What can hang from each mark:
K661: K13 K832
K961: K271
K199: K833
K177: K282
K271: K833 K961
K833: K13 K282
K500: K914 K961
K474: K271
K832: K833
K13: K661 K833
K914: K271 K500

In the rows, 128 means zero.
Known rows, with every way that one mark hangs from another:
K914(K500(K961(K271))): [145 116 118 129 137 194  96 115 170 131 113 197 123  92  57  88 164  92
 101 126 137 141 164 132 165 120 107 137 199 125  99 162 160 146 119 165
 156 134 116 111 153 112 121 168 164  71 127 153 128 147 104 118  41 152
 146 212  88 153  95 152  77 126 151 136]
K474(K271(K961)): [147  66  93 151  67 148 128 147 140 127 121 202 139 141 124 118 129 178
  85 123  89 145 118  85 123 137 150  73 182 107 132 101  62 165 149 121
  71 148 100 169 188  79  74  90  97 107 171 136 122  91 139 138 104  89
 101 164  94 153 112 161 112  85 185 124]
K914(K271(K833(K13(K661)) K961) K500): [179 161 115 207 158  92 121  42  68 151  87  81 192 161 172 105 165 104
 152 111 183 120 101  48 121 132 147 181  83 114 135 151  97 129 133  80
 115  91 125 170 135 140 150 144 152 148 101 117 152 146 118  90 112 148
 145 153 106 141 136 121 143 163 203  46]
K271(K961): [117  93  90 156  91 120 145 148 108 113 146 197 150 123 123 107 154 132
 121 105 103 144 150 135 133 123 105  97 159 100 138  92  83 146 133 131
 109 129 121 150 175  87  95  97 117  94 168 128 155 108 172 152 102 102
 101 138 129 128 134 153 101 119 191 113]
K199(K833(K13(K661(K832)) K282)): [104 172 145  81 117 141 148 146 114  91 144  65 124 134 196 219  76 129
 139 101 112 106  81 127 183 129 137 106 114 159 128 161 149 148 143 134
 141 137 146 113 114 127 161 113  93 174  29 122 114 155 169 161 168 148
  46 147 146 113 154 107 167 131  33 162]
K833(K13 K282): [104 139 145 120  91 117 108 178 106 131 158 164 109 140 141 144 105 126
 109 131 121 125 101 118 130  90 116 102 101 105 154 114 116 115 132 153
 117 130 141 123 128 110 114  98 107 148 137 121 139  99 138 162 133 149
 122  88 110 123 143 142 118 113 101 126]
K832(K833(K13 K282)): [102 159 181 121  97  93 114 137 112 131 108 138 120 133 134 157 111 148
 151 121 142 130 121 106 150  70 135 140  93 132 167  65 106 127 128 140
  95 143 129 112 115 143 117  93 119 168 148 102 145 121  95 158 156 138
 127  84 132 140 123 106 142 127  94 146]
K500(K914(K271(K833(K282))) K961): [ 96 152 100  96 166 129 159 141 157 144 104  81 136  95  82  59 119  84
 110 161 125 116 145 206 100 141 123 101  61 119 103 152 193  44  93  88
 159 101 129 178 132 112 134 136 103 124 132 151 111 156  95  41 158  96
 216 127  68 107 144 174 112 121 149  86]
K961(K271(K833(K13(K661(K832)) K282))): [158 139 149 102 128  99 144 126 155 130 171  62 125 119 130 142 104 108
 165 135 121 146 104 143 128 151 134 170 130 183 123 204 161 125 128 124
 140 133 134 105 101 147 157 170 115 172  87 143 126 139 120 105 126 140
 129 154 157 128 154 123 184 125  93 178]
K833(K282): [120  97 124  71  89 133 150 183 140 125 144 177 112 104  80 105 104 116
 122 121 112 136 146 176 127 122 112 106 115 144 157  89 109 116 112 147
 108 163 132 161 174 104 112 104  92 125 172 152 129 116 125 158 122 119
 150 112 111 128 148 153 134 109 142 142]
K13(K661(K832) K833(K282)): [140 123 144  22 109 118 187 125 121 117 138 111 184 117 107 127  62 121
 155 120  93 117 159 160 155 134 114 109 116 173 147 157 144  74  71 127
 118 213 108 184 132 168 144 140 135 130 103 155  82 161 146 158 174 103
  94 108 153  98 146 118 124 125 107 182]
K961(K271(K833)): [154  81  97 144 134 119 133 153 173 130 148 116  96 118 102 112 130 150
 130 125 109 164 148 169  78 138  74 170 163 158 114 145 149 123 109 111
 157 131 135 122 147 130 107 163 123  92 156 143 128 129 123 128  76 121
 169 137 158 134 127 131 134 134 154 132]
K177(K282): [139  91  83  97 116 149 157 118 113 144 193 175 105 162 113 118 140 161
 105 105 107 135 156 189 122 114 139 126 132 130 117  51 103 140 140 140
 141 128 139 144 116 109 146 122  83  66 146 140 110 131 150 133 123 114
 122 102 166 132 137 144 172 130 143 130]
K961(K271(K833(K13(K661) K282))): [191 161 159 133 120  74 137 156 135 141 172  94 105 113 135 131 100  79
 167 117 105 167 114 131  89 124  96 168 105 190 143 190 152 120 108 122
 133 132 127 115 143 160 144 150 112 154 112 154 142 135  78 110 112 159
 163 126 142 132 166 126 167 134 110 134]
K199(K833(K13 K282)): [ 77 152 137 115  92 146 119 184 119 108 139 107  79 105 175 202  87 125
 123 124 119 101  60 109 141 109  99 103  83 130 133 115 119 144 134 147
 135 104 129 111 128  99 126 104  80 172  85 114 136 128 137 157 130 157
  86 113 132 151 133 107 117 109  55 117]
K271(K833(K13) K961): [124 124  94 211 139  91 105 132  77 116 150 133 109 131 185 120 168 122
 142 132 132 136  97  81  98 141 104 135 119  73 137 135  73 156 149 128
 117  64 137 125 120 120 115 115 160 132 134 100 156  82 143 111 129 133
 126 103 168 129 121 119 118 133 154  49]
K832(K833(K282)): [119 138 182  84  85 121 161 154 130 141  99 136 135  99  88 124 111 148
 155  93 131 160 175 153 143 106 105 133 119 129 161  49 105 125 105 122
 108 168 117 159 160 139 114  99  97 129 184 129 124 149  89 156 139  98
 145  91 124 151 131 113 135 125 130 172]
K661(K13 K832(K833(K282))): [ 97 103 176  87 136 127 154 118 161  98 125 109 148 109 106 136 113 118
 137 127 150 101 131 160 164 168 195 107 149 124 140  67 115 128 140 132
  90 145 166  88 118 120 141  93  94 159 151 109 117 120 160 154 209 106
  93  98 149 118 114 115 151 142  80 198]
K474(K271): [140  83 117 121  72 178 130 161 157 148 128 189 127 173 120 144 109 203
  62 136 102 139 126 123 101 129 167  94 186 139 117 112  86 155 148 144
  95 160  93 168 155 100  85 103 109  84 163 146 115 108 143 148 102 110
 112 128 107 124 111 156 134  97 160 164]
K661(K13(K833(K282)) K832): [ 92  62 140  59 143 140 140 121 152  96 173 122 149 112  96 108  92 100
 138 142 125  69  98 145 133 142 153  61 101 143 128 144 155  76  94 144
  82 148 127 121  89 132 149 143 131 154 115 137 107 108 173 152 211 112
  95  73 157  74 106 113 125 139  87 161]
K832(K833): [117 128 152 128 116 133 147 126 118 134 104 150 142 150 128 144 130 172
 130 108 110 145 187 136 129 103 115 133 163 131 131  45  99 136 112 115
 124 171 120 131 141 144 107 103 128  91 166 111 129 142 128 168 131 102
 122  99 148 141 112 113 133 152 137 155]
K661(K13 K832): [103  51 107 113 164 171 119 125 158 106 181 154 148 148 142 147 122 125
  91 136 112  73 124 159 124 171 205  76 174 126 111 115 143 156 155 157
 126 113 162  86 111  96 133 102 124  98 112 125 120  86 214 166 150 116
  50 100 164  68 109 138 161 131 108 156]
K832(K833(K13)): [ 95 140 154 175 118 104 113 120  97 123 122 134 123 174 179 178 138 183
 123 122 126 121 145  81 124  91 145 138 128 114 146  77  93 154 129 145
 126 136 125  91  85 150 108 108 149 113 149  89 145 125 133 173 143 145
  92  79 153 127 105  93 125 138  95 132]
K500(K914): [ 84 117 105 111 118 150 138 160 126 100 150 169 146 178 116 126 123 159
 106 165  79  83 144 170  90 132 113  83 139 111 122  96 116 102 101 102
 139 143 147 142 171 107 105 115 109  31 132 130 127  93 125 129 136 133
 122 131 139  86 131 130 116 111 137  95]

Rows:
[191 160 109 164 128  78 109 138 120 142 168  87 117 173 181 149 113 129
 139 129 108 147 124 115  80 129 104 171 153 171 115 191 135 141 114 126
 146 130 132  90 116 163 134 158 132 108  98 130 139 123 102 124  82 160
 143 139 164 111 141 106 185 153 108 119] -> K961(K271(K833(K13(K661))))
[156 200 160 149 116 100 138 100  84 147 131 120 154 197 213 189 117 161
 137 110 119 129 162  85 122  95 154 147 141 153 158  92  84 160 118 130
 132 151 119  91 109 177 127 103 159 112 112  98 141 133 126 179 138 149
  83  92 166 105 128  88 164 153  93 128] -> K832(K833(K13(K661)))
[130 167 183  47 102 137 181 116 134 141  94  97 193 117 120 148  78 145
 158 113 114 148 183 171 171 156 155 133 141 167 141  90 119 133 122 118
 113 208 143 138 132 158 147 112 107 141 125 136 104 174 127 156 195  92
 111 117 146 140 144 125 161 139 103 229] -> K13(K661(K832(K833(K282))))
[143 112 107 144 168 151 139  96 129 162  72  94 144 129  95 108 176 143
  88 131 183 128 138 139 105 137 148 183 107 122 131 100 152  97 119  83
 149  95 112 189 131 105 123 156 126 111 133 129 125 158 120 104  88 125
 180 131 106 141 129 122 125 151 201 110] -> K914(K271(K833) K500)
[131 139 110  99 149 130 140 165 195 113 133 127  85  60  42  53 124  81
 149 179  95 147 147 205 113 159  44 104 132 135  94 181 187  74  97  98
 170 124 137 127 170 124 127 170 123  96 145 157 119 123  67  54 114 124
 215 186  98 120 124 132  91 108 115 106] -> K500(K914 K961(K271(K833(K282))))
[137 200 193 104  89  90 145 115  86 141 106 116 140 160 165 168  83 141
 160 116 130 138 140 108 132 101 138 143 104 143 173  93 100 134 115 133
 108 167 120 100 133 185 135  94 121 145 126 123 137 138  82 168 158 143
 114  96 138 133 138 108 156 146  89 154] -> K832(K833(K13(K661) K282))
[149 152 121 127 140  91 146  99  90  96 144  83 146 105 170 118 106  95
 167 128 129 147 106 114 149 194 124 122 110 103 147 178 106 154 148 124
 109 117 136 131 114 137 158 118 133 186  97 128 118 100 156 104 185 111
 103 146 157 126 161 148 147 126 120 111] -> K271(K833(K13(K661(K832)) K282) K961)
[128 121 131 166 122  65 123 153  84 112 141 137  96  88 146 100 134  97
 155 123 140 150  78 100 119 145  83 125  92  80 163 134  87 139 147 127
  94  86 135 149 138 113 115 102 121 185 159 126 137  87 121 101 149 127
 165 115 131 148 153 131 107 119 151  63] -> K271(K833(K13 K282) K961)
[126 154 130 152 197 144  98  96 103 152  67  96 104  88 103  94 155  78
 111 147 210 119  96 111 147 126 143 153  66 104 120 165 185  95 128 156
 145  62 115 165  99 125 151 134 141 200 123 133 133 151 101  61 126 175
 192 128  56 136 130 140  87 136 149  80] -> K914(K271(K833(K13 K282)) K500(K961))
[104 129  85 118 136 158 111 156 188 105 158 175 120 130  69  93 128 115
 116 165  64 103 176 184 115 112  91  86 182 134  88 172 175 104  91 118
 166 145 126 100 146 122 110 161 145  27 121 171 123 132 112 102 102 135
 150 191 114  93  95 149  97 104 123 112] -> K500(K914 K961(K271))
[162  92 141 107 115 110 144 171 181 139 154 124  88  80  49  99 115 119
 150 118 118 176 142 188 102 140  73 168 130 163 123 135 133  90 102 105
 130 144 121 143 169 119 123 146  85 138 171 158 136 149  90 111  92 117
 180 132 131 158 136 144 137 124 150 160] -> K961(K271(K833(K282)))
[144 142 108 187 179 163  54 105 136 121 104 124  62 104 121  92 180  89
 119 174 166 139  98  82 134 133  98 167 153 118  78 209 177 147 138 148
 163  76 116  88 100 142 148 176 206 121 112 121 125 121 113  89  57 186
 174 177 130 138  95 115  73 140 135 100] -> K914(K500(K961(K271(K833(K13)))))
[143 149  82 175 144  93 141  86  83  99 157  87 158 147 232 135 124 120
 138 125 118 146 100  95 120 187 140 122 142  93 127 166 107 158 156 121
 131  78 149 120  90 139 143 137 152 131  85 110 122  98 186 114 157 112
  79 133 184 113 147 121 158 142 133 100] -> K271(K833(K13(K661(K832))) K961)
[ 93 127 138 150 145 126  98  93 129 117 122 109 151 171 182 204 140 186
 119 131 139 128 146  86 146  98 178 134 148 112 126 101 120 151 166 154
 146 142 139  83  59 131 127 127 170 128 118  90 113 133 191 168 161 111
  62  90 181 127  99 103 135 128  66 160] -> K661(K832(K833(K13)))
[132 146  86 199 207 151  88  67  95 161  80  96 116 130 156 100 167 109
  92 146 200 100 107  85 118 123 160 151  90 101  99 174 179 113 139 139
 181  51 117 140  73 128 146 145 179 159 109 104 126 141 133  89 104 156
 145 140  90 120  94 131  93 150 159  71] -> K914(K271(K833(K13)) K500(K961))
[ 84 132 174 109 125 120 132 113 137 104 122  97 132 131 136 180 125 158
 141 134 144 126 126 109 173 113 181 131 107 124 138  90 131 129 143 144
 116 154 142  95  78 131 138 109 130 179 130  98 117 138 146 152 187 122
  89 113 147 133 118 110 130 119  68 177] -> K661(K832(K833(K13 K282)))
[130  95 100 164 122 151 133  88 124 144  70 155 195 150  85 104 175 124
 108 101 156 117 146 106 150 104 157 142 112  95 144  81  99 120 129 101
 108 130 110 204 185  75 119 130 114 117 136 145 153 153 121 111  76 112
 145 164  70 163 126 145 103 123 217  85] -> K914(K271(K961) K500)
[149 145 156 154 165 143  74 115 138 122 102 137  63  61  84  80 158  63
 143 160 172 167  94 108 162 147  95 157 121 120 113 200 178 137 136 151
 141  84 116  97 122 131 140 168 177 177 129 142 132 131  70  63  77 188
 195 198  89 161 114 125  77 132 126 115] -> K914(K500(K961(K271(K833(K13 K282)))))
[169  99 111 179 122 130  93 152 127 132 136 130  75 163 196 168 139 193
  78 172 139 128  54  82  73 147 177 112 147 118 109 156  97 163 171 141
 120 105 102 133 111 114 101 120 138 124 153 105 101  74 136 131 113 123
 120 103 143 104 106 130 136 126 126 117] -> K474(K271(K833(K13)))
[116 111  83 124 161 195 130  94 127 162  57 148 168 142  70  81 165 109
  92 115 166 103 159 129 156 102 175 126 123 121 114 118 175 120 108 157
 160 113 122 164 133 108 136 125 154 122 124 174 129 174 142 112  68 139
 143 162  53 136 116 165  81 130 183 104] -> K914(K271 K500(K961))
